Each row comes from the steps of one path. Every step used is in the known rows, and no mark comes twice. Write the path behind each row, first mark first.
In the rows, 128 means zero.
Known rows
B/V/H/R: [147  98 142  96 105  91 144 124  93  73 106  79 116 177  94 101 143  88
  94 127 146 105 171 128  83 136  72 146 131 114]
V/F/N/G: [147 125 171 167  75  58 190 135 123  90 119 113  98 130 115 118 146  92
  97  80 124 114 195 109 105 114 113 201 147  80]
G/N/F: [126 101 137 165 100  63 142 151 122 106 135 102 100 172 106 112 149 104
 102 112 171 123 211 122 114 112 138 150 126 120]
P/G/N/F: [138 113 133 154  85  51 163 146 121 110 139 103 112 163 145 107 128  88
 110 102 155 116 222 125 106 107 126 148 128 140]
P/G/N: [138 111 128 141 103  76 179 141 113  97 139 116 128 167 154 114 144  99
  98  94 148 124 194 139 110 135 139 169 140 129]
F/V/H: [116 138 139 138 132  87 174 124 102 101 121 126 109 171  88 127 126 112
 111  97 132  99 159 150 113 127  87 165 122 113]
B/V/J: [141 110 117 114 120  88 140 130  76  60 139  88 120 142  99 106 142 112
  96 114 148 108 181 117  95 141 126 159 139 114]
J/V/H/R: [141 118 149 134 132  85 203 136 112 104 124 100  88 163  87 105 140 105
  97 119 138 130 156 159 110 130  92 166 120 112]
F/N/G: [152 115 140 158  81  82 181 119 112 111 123 121  98 136 115  96 143  98
 113  78 158 119 191 122 109 119 128 201 127  99]
N/F/V/B: [109 141 109 166 101  81 174 132 111 101 120 121 109 160 105 135 106 125
 135  83 148 116 202 156 139  88 105 136 125 119]
B/V/S: [129 103 121 112 100  89 133 122 106  73 121 121 127 161 106 108 148 117
  71 133 181 107 180 120  76 145 104 161 125  84]
N/F/V/H/R: [132 130 147 135 121  58 168 122 100 109 106  90  84 161  75 117 104  97
 137 100 142 113 191 155 106  90  55 138 123 136]
U/G/N: [128 106 131 170 107  94 160 138 122  94 152 113  96 161 116 104 172 116
  99 105 144 166 189 122 116 143 143 173 155  91]
P/G/N/F/V: [121 126 142 162 104  57 167 144 115 112 136 124 112 154 144 118 113  95
 134  68 156 118 207 148 115  88 123 141 130 159]
H/R: [154 103 119 129 125  97 172 126  93  97 114  98 111 149  98 115 133 111
 118 120 153 146 179 154 109 132 100 162 148 122]
G/N: [126 100 133 150 118  92 154 144 115  96 133 118 116 174 117 120 161 116
  93 104 162 131 183 134 121 142 149 170 140 112]
W/V/F/N: [143 122 150 160  77  82 165 142  89  76 123 108 113 128 108 110 134 111
  88  88 122 120 193 117  93 131 105 198 138  97]
B/V: [135 100 118 129 101 112 127 140  98  84 125 113 140 155 112 109 154 105
  89 128 163 108 169 115  92 136 121 153 133 116]
N/G/U/F/V: [138 106 166 178  91  71 171 128 120 136 149 134  91 110 128 143 116 103
 135  54 137 127 187 132 115  84 114 177 114 123]
G/U/F/V/W: [129 129 158 183 120  89 132 148 112 111 156 104  69 124  93 152 117 136
 123  96 140 147 205 157 139 115 109 154 126  79]
B/V/W/R: [152 108 110 109 119 103 135 156  58  64 140  99 125 143 100 103 155 117
  86 123 153 157 203 128  87 140  98 152 136 109]
P/G/U: [145 103 131 147 105  81 182 125 104 106 158 125 114 154 141 129 127 103
 110 100 137 107 180 132  94 142 117 176 123 110]
S/V/F/N: [133 129 165 170  88 102 157 141  89  86 118  95  96 145  97 128 131 135
  97  76 136 109 180 114  92 129 112 187 178  74]
F/N: [137 118 136 165  98  99 154 128 111 104 121 113  96 153  87 105 149 121
 108 113 169 122 187 135 119 141 133 191 133  86]
U/F/V/W: [133 153 133 172 122  90 134 150 108 112 136  95  88 113  90 139 114 136
 119 111 142 157 211 159 144 106 104 144 141  93]
P/G/N/F/V/H: [113 137 156 145  99  39 177 137 120 107 133 110  98 180 129 113 113  83
 120  74 137  91 206 141 110  94  93 145 116 145]
U/G: [139 123 110 167 111 102 163 125 111 100 148 114 104 139 101 106 153 118
 102 129 132 160 182 119 108 142 116 172 153  87]
P/G/U/F/V/W/R: [152 132 146 161 112  65 173 147  76 111 169 107  88 108 130 142 101 117
 134  78 123 169 231 163 112 105  85 161 130 123]
W/R: [146 104 108 134 123  89 181 139  68 101 136 120 126 148  99 112 145 117
 107 120 145 155 193 139  92 136 108 176 138 133]
U/F: [143 116 127 167  95  85 143 141 117 123 129  92 110 126  98 127 135 117
 102 142 149 135 206 128 122 118 114 157 137 103]

Which path is each row?
[112 126 146 194 107  76 148 142 125 108 148 125  82 148 106 108 142 110
 129  79 154 161 204 130 123  94 128 148 145 123] | U/G/N/F/V
[154  93 157 170  76  63 168 129 126 133 153 111  91 122 128 133 134  94
 112  92 138 122 202 111 107 106 116 182 113 101] | N/G/U/F
[102 123 164 156 109  53 153 142 124 104 124 111  87 189  92 119 129 100
 116  84 151  99 196 139 120  98 103 147 114 127] | G/N/F/V/H
[141 129 111 125 131  99 170 120  50  79 142  82 100 142  96 123 116 142
 112  75 142 113 178 131  92 137 122 171 167 109] | S/V/J
[156 118 156 151  62  65 195 133  91  83 120 115 115 112 140 105 133  87
  94  54 113 117 196 103  82 112  98 212 132 109] | W/V/F/N/G
[114 126 147 158 130  47 157 138  95  90 143 101  80 150  95 117 119 119
 134  65 158 124 211 148 130  95 138 150 135 140] | G/N/F/V/J
[132 118  82 127  89 107 189 125  77  76 125 113 140 154 135 118 122 122
  98  86 126 122 189 142 111 134 106 171 123 113] | W/V/B
[126 134 137 176 124  65 154 159  84  90 162 108  67 138  98 105 143 122
 131  78 141 209 238 146 118  96 106 146 151 117] | U/G/N/F/V/W/R
[136 123 154 178  96  74 168 132 114 130 155 123 104 117 137 146 100 108
 134  78 134 122 195 147 114 101 105 163 123 127] | P/G/U/F/V
[145  89 144 149 100  77 188 121 108 110 150 135 105 147 132 124 144  97
 110  76 139 114 174 116  96 126 124 192 113 104] | N/G/U
[135 143 120 151 135  70 160 154  67  98 139 108  93 130  82 117 114 123
 133  98 149 167 225 155 111  93  84 142 127 133] | N/F/V/W/R
[152 129 106 124 131 114 167 146  34  86 141  90 107 142  99 120 126 145
 103  86 147 163 204 140  82 138  94 164 167 108] | S/V/W/R
[124 141 125 152 134  52 165 127  82  95 140 101  87 131  79 120 103 120
 140  86 147 116 202 146 120  93 110 150 131 134] | N/F/V/J
[139  97 150 178  91  82 140 138 121 123 152 101  90 136 104 141 135 117
 106 125 148 127 199 121 115 126 122 169 119  88] | G/U/F
[119 136 145 177 124  50 158 132 103  84 164  99  62 136  92 109 130 116
 139  64 140 158 214 137 126  96 132 154 152 118] | U/G/N/F/V/J
[109 141 104 153 120 106 187 125 103  90 122 138 122 163 112 140 119 134
 124  76 138 125 174 166 143 118 117 156 137 110] | F/V/B
[126 130  94 140  99 127 182 126  77  88 124 104 123 170 121 135 119 146
 107  75 141 113 178 138 108 130 116 160 164  92] | S/V/B
[131 110 168 162  87  47 177 112 128 122 147 140  80 118 122 144 109 112
 121  58 156 124 197 139  99  92  96 185 107  91] | N/G/U/F/V/S
[136 127 162 174  92  76 162 143 120  84 121 107  96 145  87 125 147 114
  92 114 130 118 189 123 118 135 117 189 152  67] | V/F/N
[ 98 135 127 192  92  74 171 138 131  91 144 118  85 166 116 123 136 122
 133  64 138 158 214 145 145  92 127 141 146 102] | U/G/N/F/V/B
[123 109 159 187 109  90 143 136 118 128 150 126  89 127 101 150 118 124
 130  90 147 129 181 142 125 106 121 166 123 110] | G/U/F/V
[159 119 156 179  57  71 161 129 131 132 122  97  83 110 109 105 135  96
 116  94 155 131 217 115 119  96 122 190 127  95] | U/F/N/G
[138 128 185 188  87  67 214 154 138 103 133 132  87 117 118 111 154  99
  91  74 125 126 172 123 115 104 132 207 129  88] | J/V/F/N/G
[115 137 146 169 128  70 135 160 112  94 136 107  82 159  97 126 130 126
 119  82 164 143 217 154 141  97 125 135 131 112] | G/N/F/V/W
[146  94 164 169  79  79 181 117 118 112 144 129  76 144 115 109 148  98
 118  61 156 110 183 118 102 125 138 212 111  86] | F/N/G/U
[148 116 135 109 118 103 177 115  68  93 108  72  97 174  91 120 115 118
 108  91 139 110 165 139  75 135  67 159 161 112] | S/V/H/R
[124 147 120 148 145 105 155 142  93  88 135 123 100 142  94 133 125 139
 114  97 146 146 185 164 134 126 109 154 139  99] | F/V/W
[140 100 170 199  72  87 130 135 130 127 147  98  64 135  86 127 141 119
 115 110 162 123 207 124 125 124 133 189 119  67] | G/U/F/N
[131 127 145 120 135  87 182 116  92  95 106 107  98 166  85 121 117 105
 129  91 135 120 163 171 110 121  70 159 134 125] | F/V/H/R
[141 117 164 165 108  48 183 117  97 111 164 109  68 102 116 140 106 107
 144  42 122 123 199 138 119  88 118 185 123 118] | N/G/U/F/V/J
[132 108 148 137  96  86 135 157 106  63 120 106 142 148 111 128 153 103
  72 130 126 105 173 102  88 131 104 154 151  95] | B/V/F
[142 140 112 138 127 121 148 138  66  86 135  86  99 149 100 129 125 151
  97  93 148 135 188 133  98 139 107 155 165  82] | S/V/W
[101 119 152 154 112  49 152 132 126 101 125 135  86 167 102 120 125 121
 112  81 188 127 207 149 109  98 114 154 119 112] | G/N/F/V/S
[148 118  98 114 121  82 178 119  49  70 144  92 119 126 112 103 118 117
 104  88 128 124 190 134  90 139 111 185 129 131] | W/V/J
[124 139 121 139 149  81 179 120  75  81 143 117 100 134  90 124 116 129
 130  76 138 126 173 160 126 121 124 170 143 125] | F/V/J
[113 143 144 150 114  59 159 127 112 113 121 113  95 168  76 119 112 102
 121 105 139  92 187 137 109  97  75 143 109 123] | N/F/V/H
[127 133 178 195 103  85 185 163 133  97 131 124  86 133  90 118 155 122
  82 110 137 130 170 137 125 125 137 194 135  76] | J/V/F/N
[124 133 135 176  80  77 188 124 121 114 151 120 102 137 149 160  92 117
 137  66 120 115 206 160 137 100 105 154 125 106] | P/G/U/F/V/B
[118 142 141 191 121  74 135 152 119  92 158 105  64 144  97 114 141 124
 125  84 144 181 223 139 136 100 117 137 149  90] | U/G/N/F/V/W
